Each row comes from the steps of one walk. Every step used is in the known rows, and no mark comes twice. Write the walk behind each row, first mark first.
Known rows:
P-G-N: -2.57  -2.44  -4.53  +6.03  -2.59  -2.04  +2.09  +1.14  -2.58  -1.62  -1.20  +0.95  +1.35  +2.11  -1.86  +1.85  +3.62  -0.74  -0.79  +4.55  +3.32  +3.38
N-G: -2.93  -0.03  -3.63  +1.85  -0.72  -1.06  +1.03  -2.21  -0.19  -1.80  -0.64  +0.51  +1.80  -0.33  -0.92  +1.63  +4.75  +2.12  -1.66  +0.79  +2.94  +4.06
N-G-L: -2.36  +1.30  -3.45  +2.84  -2.01  -1.31  +0.41  -1.14  -2.01  -1.09  -1.63  +0.83  +3.08  +0.54  -0.96  +1.68  +1.15  +2.42  -1.51  +1.87  +3.97  +1.45
N-P-G-Q-L: -1.43  -3.35  -4.96  +2.76  -1.12  -2.07  +4.11  -0.88  -5.23  -1.28  +0.36  +0.56  -0.09  +3.08  -1.84  +2.91  +2.33  -1.33  -1.00  +3.07  +2.85  +4.87
N-P-Q-L: -1.10  -1.73  -4.05  +1.44  -0.92  -1.41  +3.11  -0.35  -4.32  -2.26  +0.24  -0.03  +1.33  +0.89  -1.32  +4.19  +2.45  +4.17  -0.32  +1.32  +2.58  +1.11
L-Q-C: -1.48  -3.14  -0.49  +2.68  +0.02  -6.83  -0.18  -2.50  -7.08  -1.51  +2.14  -2.00  +3.70  -0.35  -0.37  +1.71  +6.14  -5.33  -1.18  +0.73  +2.72  +3.52
Q-C: -2.39  -1.07  -0.92  +2.60  -0.80  -5.70  +0.33  -0.37  -6.30  -0.38  +1.94  -1.62  +4.91  +0.40  -1.28  +1.85  +4.64  -1.85  -0.81  -0.01  +2.51  +1.42
G-Q: -1.48  -3.41  -2.06  +4.01  -0.95  -4.10  +0.73  -3.32  -3.54  -1.72  +2.52  -0.88  +2.48  +3.36  +1.44  +1.55  +0.10  +1.21  -1.12  +1.93  +3.77  +4.68
P-N-Q: -2.39  -1.46  -5.77  +0.96  -1.59  -5.91  +2.20  -1.07  -2.30  -4.50  +0.91  -0.27  +0.99  +2.46  -1.74  +3.84  +2.87  +0.06  +0.13  +1.79  +2.77  +0.25
L-G-N: -2.00  -3.14  -3.00  +4.15  -2.48  -4.43  +0.90  +0.30  -5.57  -4.02  -0.73  -1.59  +1.03  +1.66  +2.61  +2.17  +0.08  +5.63  -2.16  +1.87  +4.76  +5.30
P-G-L-Q-N: -1.40  -1.44  -3.54  +4.70  -2.52  -3.24  +0.84  -0.17  -3.97  +0.39  -0.65  -0.86  +1.84  -0.95  -4.40  +2.22  +2.53  -4.83  -0.75  +3.64  +2.83  +1.23
Q-P: -2.21  -1.49  -2.93  +3.47  -0.38  -2.41  +1.20  -0.29  -4.39  -4.56  +3.41  -3.31  +3.13  -1.41  -5.84  +1.77  +3.61  -1.23  -0.60  -0.49  +2.50  +0.29
L-Q-N: -1.38  -3.00  -2.54  +2.95  -0.31  -3.51  -0.05  -2.41  -3.91  -0.79  +2.74  -2.91  +1.47  -2.42  -2.56  +2.23  +4.41  -4.47  -1.18  +2.53  +2.41  +3.25
L-Q-N-P: -1.21  -3.42  -3.87  +2.29  +0.02  -1.43  +1.31  -1.98  -6.34  -1.51  +1.88  -2.57  +0.41  -1.72  -3.57  +2.65  +3.90  -3.87  -0.98  +3.51  +2.74  +2.58
N-G-Q: -2.22  -1.37  -3.91  +2.32  -0.82  -1.38  +2.12  -4.08  -1.16  -0.85  +1.56  +1.01  +1.47  +3.66  +0.63  +1.36  +2.69  +2.91  -1.57  +0.94  +3.90  +5.60
Q-P-N-G-L: -2.27  +1.52  -6.37  +2.36  -2.14  -3.07  +2.74  +0.07  -3.89  -4.33  +1.86  -1.54  +1.28  +0.50  -6.67  +2.41  +3.92  +0.65  +0.12  -1.13  +3.15  -1.77
Q-N-G: -2.48  +0.61  -5.07  +1.60  -1.06  +0.50  +1.78  -1.21  -0.62  +1.43  +2.46  -1.05  +1.31  -1.00  -4.36  +2.27  +4.19  +0.85  -1.11  +1.40  +2.30  +2.09
G-L-Q-P-N: -0.84  -0.94  -3.29  +4.21  -2.24  -5.76  +0.07  -0.47  -6.99  -4.22  +0.84  -2.43  +2.75  -0.41  -3.68  +2.33  +1.07  -3.18  -0.30  +1.56  +3.88  -1.41
G-L-Q: -1.00  -1.73  -1.00  +4.64  -1.83  -5.18  -1.68  -1.29  -5.93  -2.60  -1.08  -1.41  +3.91  -0.93  +0.07  +1.85  -0.32  -2.54  -1.26  +3.45  +4.06  +0.87
N-G-Q-L: -1.36  -0.79  -3.63  +1.75  -0.99  -3.82  +2.36  -3.77  +0.00  +0.38  +3.10  +1.24  +1.76  +4.23  +2.04  +1.91  +3.14  +1.49  -2.03  +0.12  +3.13  +7.07
Q-P-N-G: -2.58  +0.57  -6.48  +1.61  -1.31  -2.85  +3.16  -0.62  -2.80  -4.74  +2.56  -1.64  +0.42  -0.07  -6.68  +2.39  +6.07  +0.43  +0.00  -1.80  +2.53  -0.01
P-N: -2.70  -0.62  -4.77  +2.28  -2.14  -6.34  +0.68  -0.41  -2.03  -4.06  -1.00  -1.19  +0.57  -1.14  -0.94  +2.94  +3.97  +0.70  -0.19  +1.02  +2.42  +1.28
G-Q-N-P: -1.15  -3.02  -4.87  +2.94  -0.90  -0.29  +3.08  -2.13  -6.06  +0.31  +4.06  -1.54  +0.86  +3.68  -2.42  +2.47  -0.55  +0.99  -0.52  +3.17  +3.64  +2.68
Q-P-G: -2.44  -1.59  -4.08  +3.90  -0.95  -1.97  +2.62  +0.25  -3.49  -3.52  +2.47  -2.31  +1.83  -1.18  -7.98  +1.85  +5.39  -3.08  -0.38  -0.22  +1.98  +1.02
G-N-P-Q: -1.71  -2.75  -5.46  +4.93  -1.99  +1.36  +3.29  +1.08  -6.51  -3.27  -0.70  +0.98  +1.39  +4.33  -0.80  +3.20  +0.46  +6.31  +0.11  +5.06  +4.74  +0.06
N-G-L-Q: -1.75  -0.07  -3.03  +2.85  -1.53  -2.30  +0.15  -2.50  -3.00  -1.54  -1.31  +0.65  +2.54  +0.38  -0.45  +1.54  +2.39  -0.07  -1.70  +2.14  +4.09  +2.63

Write each row's walk:
-2.36  -0.41  -5.30  +2.61  -1.42  -4.54  +2.14  +0.24  -4.15  -5.45  +2.86  -2.99  +1.15  -0.95  -6.33  +2.62  +4.67  -0.79  +0.32  -1.16  +2.34  -0.91 : Q-P-N
-1.26  -2.63  -4.05  +4.27  -1.78  -4.41  +2.19  +0.49  -3.31  -2.02  +3.54  +1.10  +3.77  +6.80  +1.74  +3.32  +0.17  -0.13  -1.14  +4.99  +3.84  +3.09 : G-N-Q-L
-1.29  -2.13  -2.66  +1.14  -0.50  -6.10  +1.61  -1.40  -1.38  -1.81  +4.05  -0.11  +3.91  +3.39  +0.51  +3.80  +1.64  -2.39  -1.52  +1.98  +2.19  +3.30 : N-Q-L
-0.98  -1.92  -2.32  +3.19  -2.48  -8.09  +0.95  +0.59  -3.20  -1.87  +1.75  -1.20  +1.89  +1.82  +4.25  +3.00  +1.24  +2.34  -2.66  +0.71  +3.16  +7.18 : Q-L-G-N
-1.76  -0.88  -5.47  +0.54  -1.80  -8.33  +2.43  -0.70  -1.28  -3.23  +2.35  -0.07  +1.25  +3.00  -0.28  +4.46  +3.26  -1.39  -0.36  +1.12  +2.06  +1.70 : P-N-Q-L
-0.60  -2.73  -1.75  +3.34  -1.23  -7.20  +1.08  -2.88  -2.22  -0.21  +4.38  -0.57  +2.94  +3.97  +3.26  +2.31  +0.64  -0.63  -1.70  +1.07  +2.87  +6.49 : G-Q-L
-0.78  -1.04  -2.09  +4.39  -2.06  -3.89  -0.98  -0.78  -5.84  -0.37  +0.77  -2.20  +3.43  -1.11  -2.13  +2.24  -0.42  -3.14  -0.94  +3.70  +3.71  -0.18 : G-L-Q-N
-2.08  -2.94  -5.09  +5.28  -1.62  +0.22  +2.28  +1.47  -7.24  -3.74  -0.93  +0.43  +1.49  +3.37  -0.29  +2.32  +0.17  +2.66  -0.77  +6.00  +4.60  +1.71 : G-N-P
-3.10  +0.76  -6.26  +1.04  -2.05  -4.27  +1.86  -1.41  -0.22  -3.22  -1.36  +0.45  -0.44  -0.01  -1.38  +2.66  +5.76  +2.25  -0.47  +0.14  +2.66  +2.28 : P-N-G
-1.95  +0.48  -5.03  +1.36  -1.57  +1.38  +2.90  -1.85  +0.19  +1.24  +2.26  -0.24  +1.43  +0.32  -4.28  +3.51  +4.24  +6.41  +0.25  -0.18  +2.50  -0.39 : P-Q-N-G
-1.29  -3.49  -2.03  +3.43  +0.31  -4.17  +0.51  -2.46  -5.55  -4.88  +3.28  -3.34  +2.13  -1.81  -4.02  +1.64  +5.34  -4.84  -1.09  +0.40  +2.77  +2.60 : L-Q-P
-2.17  -0.63  -3.03  +4.92  -2.83  -3.28  +0.55  +0.65  -3.04  -0.95  -2.56  +0.13  +2.70  -0.44  -3.09  +2.06  +1.40  -1.85  -0.85  +3.21  +3.05  +0.93 : P-G-L
-0.84  -1.25  -0.47  +4.11  -1.84  -6.56  -1.09  -0.86  -8.36  -1.02  +0.34  -1.60  +5.18  +0.53  -0.44  +1.82  +1.01  -3.84  -0.98  +2.23  +3.98  +0.08 : G-L-Q-C
-1.61  -3.50  -4.69  +3.23  -2.42  -1.40  +3.11  +0.54  -7.51  -4.40  -1.38  -0.82  -0.13  +3.03  +1.18  +3.23  -0.27  +9.15  -1.27  +1.93  +5.18  +3.31 : L-G-N-P-Q
-1.42  -4.04  -1.90  +2.43  -1.56  -5.74  +1.13  -2.98  -5.08  -3.10  +1.26  -2.29  +0.75  +2.28  +2.99  +1.97  -0.55  +5.01  -2.21  -0.52  +4.41  +7.00 : L-G-Q
-1.88  -2.57  -3.93  +1.90  +0.19  -2.12  +2.69  -1.26  -4.45  -4.68  +5.06  -1.90  +3.61  +3.02  -5.78  +2.97  +2.00  -1.71  -0.36  +1.06  +2.93  -0.47 : N-Q-P
-2.53  -2.68  -5.04  +2.74  -0.87  +0.14  +3.07  +0.33  -5.38  -3.09  -2.54  +0.09  -0.05  -0.49  -4.22  +2.63  +3.69  -0.81  -0.76  +3.57  +2.60  +2.40 : N-P-G
-2.38  -3.15  -5.29  +5.02  -2.12  -1.63  +3.23  +0.58  -2.82  -1.93  +0.31  +1.68  +1.73  +4.99  -2.52  +2.65  +2.72  -1.25  -0.51  +5.20  +3.59  +2.60 : P-G-N-Q
-2.06  -2.28  -2.36  +1.14  -0.07  -4.78  +2.05  -1.31  -5.93  -1.36  +3.84  -0.50  +5.16  +4.51  -2.05  +2.98  +2.83  -2.26  -0.53  +1.47  +2.93  +0.33 : N-Q-C
-1.73  -1.89  -3.80  +1.51  -0.65  -0.30  +3.48  -0.31  -7.91  -1.85  +0.13  -0.27  +2.40  +1.83  -3.33  +3.57  +3.41  +4.32  +0.39  +0.79  +3.18  -1.31 : N-P-Q-C
-1.96  -3.79  -5.21  +3.14  -0.88  -0.16  +3.84  -1.15  -6.12  -2.31  -0.83  +0.36  -0.33  +2.73  -2.98  +2.39  +2.07  -0.18  -0.68  +3.64  +3.41  +3.63 : N-P-G-Q
-1.79  -3.91  -3.81  +3.20  -2.04  -3.97  +2.04  -0.13  -5.81  -4.34  +0.84  -0.96  +1.47  +4.62  +1.98  +2.91  -0.81  +5.13  -1.92  +2.44  +4.98  +4.48 : L-G-N-Q
-2.00  +1.69  -4.91  +2.43  -2.10  +0.26  +1.22  -0.38  -2.01  +1.97  +1.60  -0.90  +2.43  -0.27  -4.33  +2.30  +1.38  +1.09  -0.98  +2.18  +3.15  +0.01 : Q-N-G-L
-1.17  -2.53  -3.51  +3.54  -1.17  -2.47  +1.62  -2.69  -3.53  +1.04  +4.87  -1.81  +2.03  +3.06  -1.31  +2.08  -0.05  +0.42  -0.68  +2.23  +3.31  +3.41 : G-Q-N
-2.06  -1.35  -5.21  +1.99  -0.72  +1.04  +2.29  +0.47  -5.53  -0.36  +1.69  -2.37  +0.84  -1.40  -5.27  +3.05  +1.86  +0.00  -0.58  +3.45  +2.52  +0.31 : Q-N-P
-1.59  -0.74  -3.81  +2.42  -1.63  -0.28  +1.84  -0.99  -1.18  +0.56  +2.54  -1.56  +2.19  -0.55  -3.98  +3.70  +2.85  +5.10  +0.52  +0.49  +2.35  -1.26 : P-Q-N
-1.14  -1.59  -1.30  +1.49  -1.71  -8.90  +0.29  -0.56  -2.10  -1.94  +1.52  -2.17  +1.91  -1.04  +3.33  +3.08  +2.32  +1.20  -2.88  -1.26  +2.17  +7.28 : Q-L-G
-1.05  -2.71  -2.67  +0.21  -0.83  -7.28  +1.97  -1.43  -2.55  -2.62  +3.52  -0.89  +2.79  +3.35  +1.63  +4.04  +0.94  +0.17  -2.16  +0.47  +2.73  +5.07 : N-Q-L-G
-1.94  -3.20  -4.36  +4.82  -1.54  -1.84  +2.04  +0.17  -4.40  -3.23  +2.04  +0.93  +3.41  +6.30  +0.25  +2.70  -0.29  +1.33  -0.65  +5.65  +4.59  +1.50 : G-N-Q
-1.59  -1.91  -3.75  +1.96  -0.20  -1.86  +1.02  -3.19  -2.48  -0.04  +2.47  -1.57  +0.82  -1.49  -2.85  +2.00  +5.77  -3.21  -1.45  +1.90  +2.64  +4.08 : L-Q-N-G
-1.38  -2.45  -4.91  +3.40  -1.41  -4.81  +2.96  -2.38  -4.95  -3.76  +4.93  -2.12  +1.14  +3.99  -3.34  +2.11  +1.74  +0.40  +0.11  -0.47  +3.55  +1.76 : G-Q-P-N
-2.31  -2.66  -4.85  +4.69  -2.09  -2.77  +3.70  +0.86  -4.89  -0.62  +1.43  +1.64  +2.82  +6.08  -2.88  +2.55  +3.78  -2.27  -0.25  +4.29  +3.54  +1.89 : P-G-N-Q-C
-1.73  +0.42  -2.61  +2.44  -1.48  -3.34  +0.60  -2.12  -4.98  -0.24  -0.18  +0.51  +3.60  +1.44  -0.98  +1.53  +3.43  -1.07  -1.44  +1.21  +4.01  +1.90 : N-G-L-Q-C
-2.17  -1.88  -5.13  +5.68  -1.78  -1.09  +3.35  +1.45  -4.61  -3.52  +2.69  -1.30  +1.83  +1.62  -7.10  +1.71  +4.34  -1.92  -0.16  +1.70  +3.08  +0.82 : Q-P-G-N
-1.65  -2.63  -4.56  +3.63  -1.51  -0.85  +2.36  +0.15  -7.67  -2.83  -3.13  -0.02  +0.56  +0.02  -3.82  +2.63  +1.79  -2.56  -0.82  +4.58  +3.61  +1.24 : N-P-G-L-Q
-0.72  -1.47  -1.73  +4.80  -1.52  -4.44  -0.55  -0.80  -7.23  -3.62  +1.27  -2.60  +4.03  -0.65  -3.34  +1.80  +0.31  -3.39  -0.86  +1.97  +3.96  -0.70 : G-L-Q-P
-1.77  -1.85  -4.93  +1.98  -0.43  -4.51  +2.04  -2.73  -4.23  -5.07  +2.62  -2.08  +0.01  -0.72  -4.72  +2.14  +7.32  -3.51  -0.55  -0.66  +2.83  +2.36 : L-Q-P-N-G
-1.39  -3.88  -3.79  +5.19  -0.77  -3.15  +2.18  -1.05  -5.69  -4.03  +2.64  -1.80  +1.24  +0.65  -5.03  +1.63  +5.90  -5.41  -0.74  +2.17  +3.17  +3.03 : L-Q-P-G-N
-1.50  -3.59  -2.95  +3.77  -0.13  -3.83  +1.62  -2.07  -4.86  -4.06  +2.48  -2.46  +1.22  -1.53  -5.75  +1.68  +6.71  -6.31  -0.85  +0.58  +2.41  +3.11 : L-Q-P-G
-1.68  -1.88  -4.76  +2.95  -1.05  -1.92  +3.36  -0.07  -4.83  -3.42  +3.58  -0.82  +3.52  +3.81  -7.42  +3.08  +1.14  -3.03  -0.05  +1.87  +3.20  -1.61 : N-Q-P-G-L
-0.67  -1.49  -3.21  +3.82  -1.71  -2.13  +0.21  -0.40  -7.89  -0.91  +0.16  -1.87  +2.59  -0.69  -3.05  +2.57  -0.87  -2.67  -0.78  +4.47  +3.99  -0.62 : G-L-Q-N-P
-1.77  -3.01  -5.14  +4.95  -1.25  -1.12  +3.14  +0.67  -5.78  -4.27  +4.47  -0.19  +3.47  +6.47  -3.22  +2.62  +0.42  +0.46  -0.22  +4.21  +4.52  -0.07 : G-N-Q-P
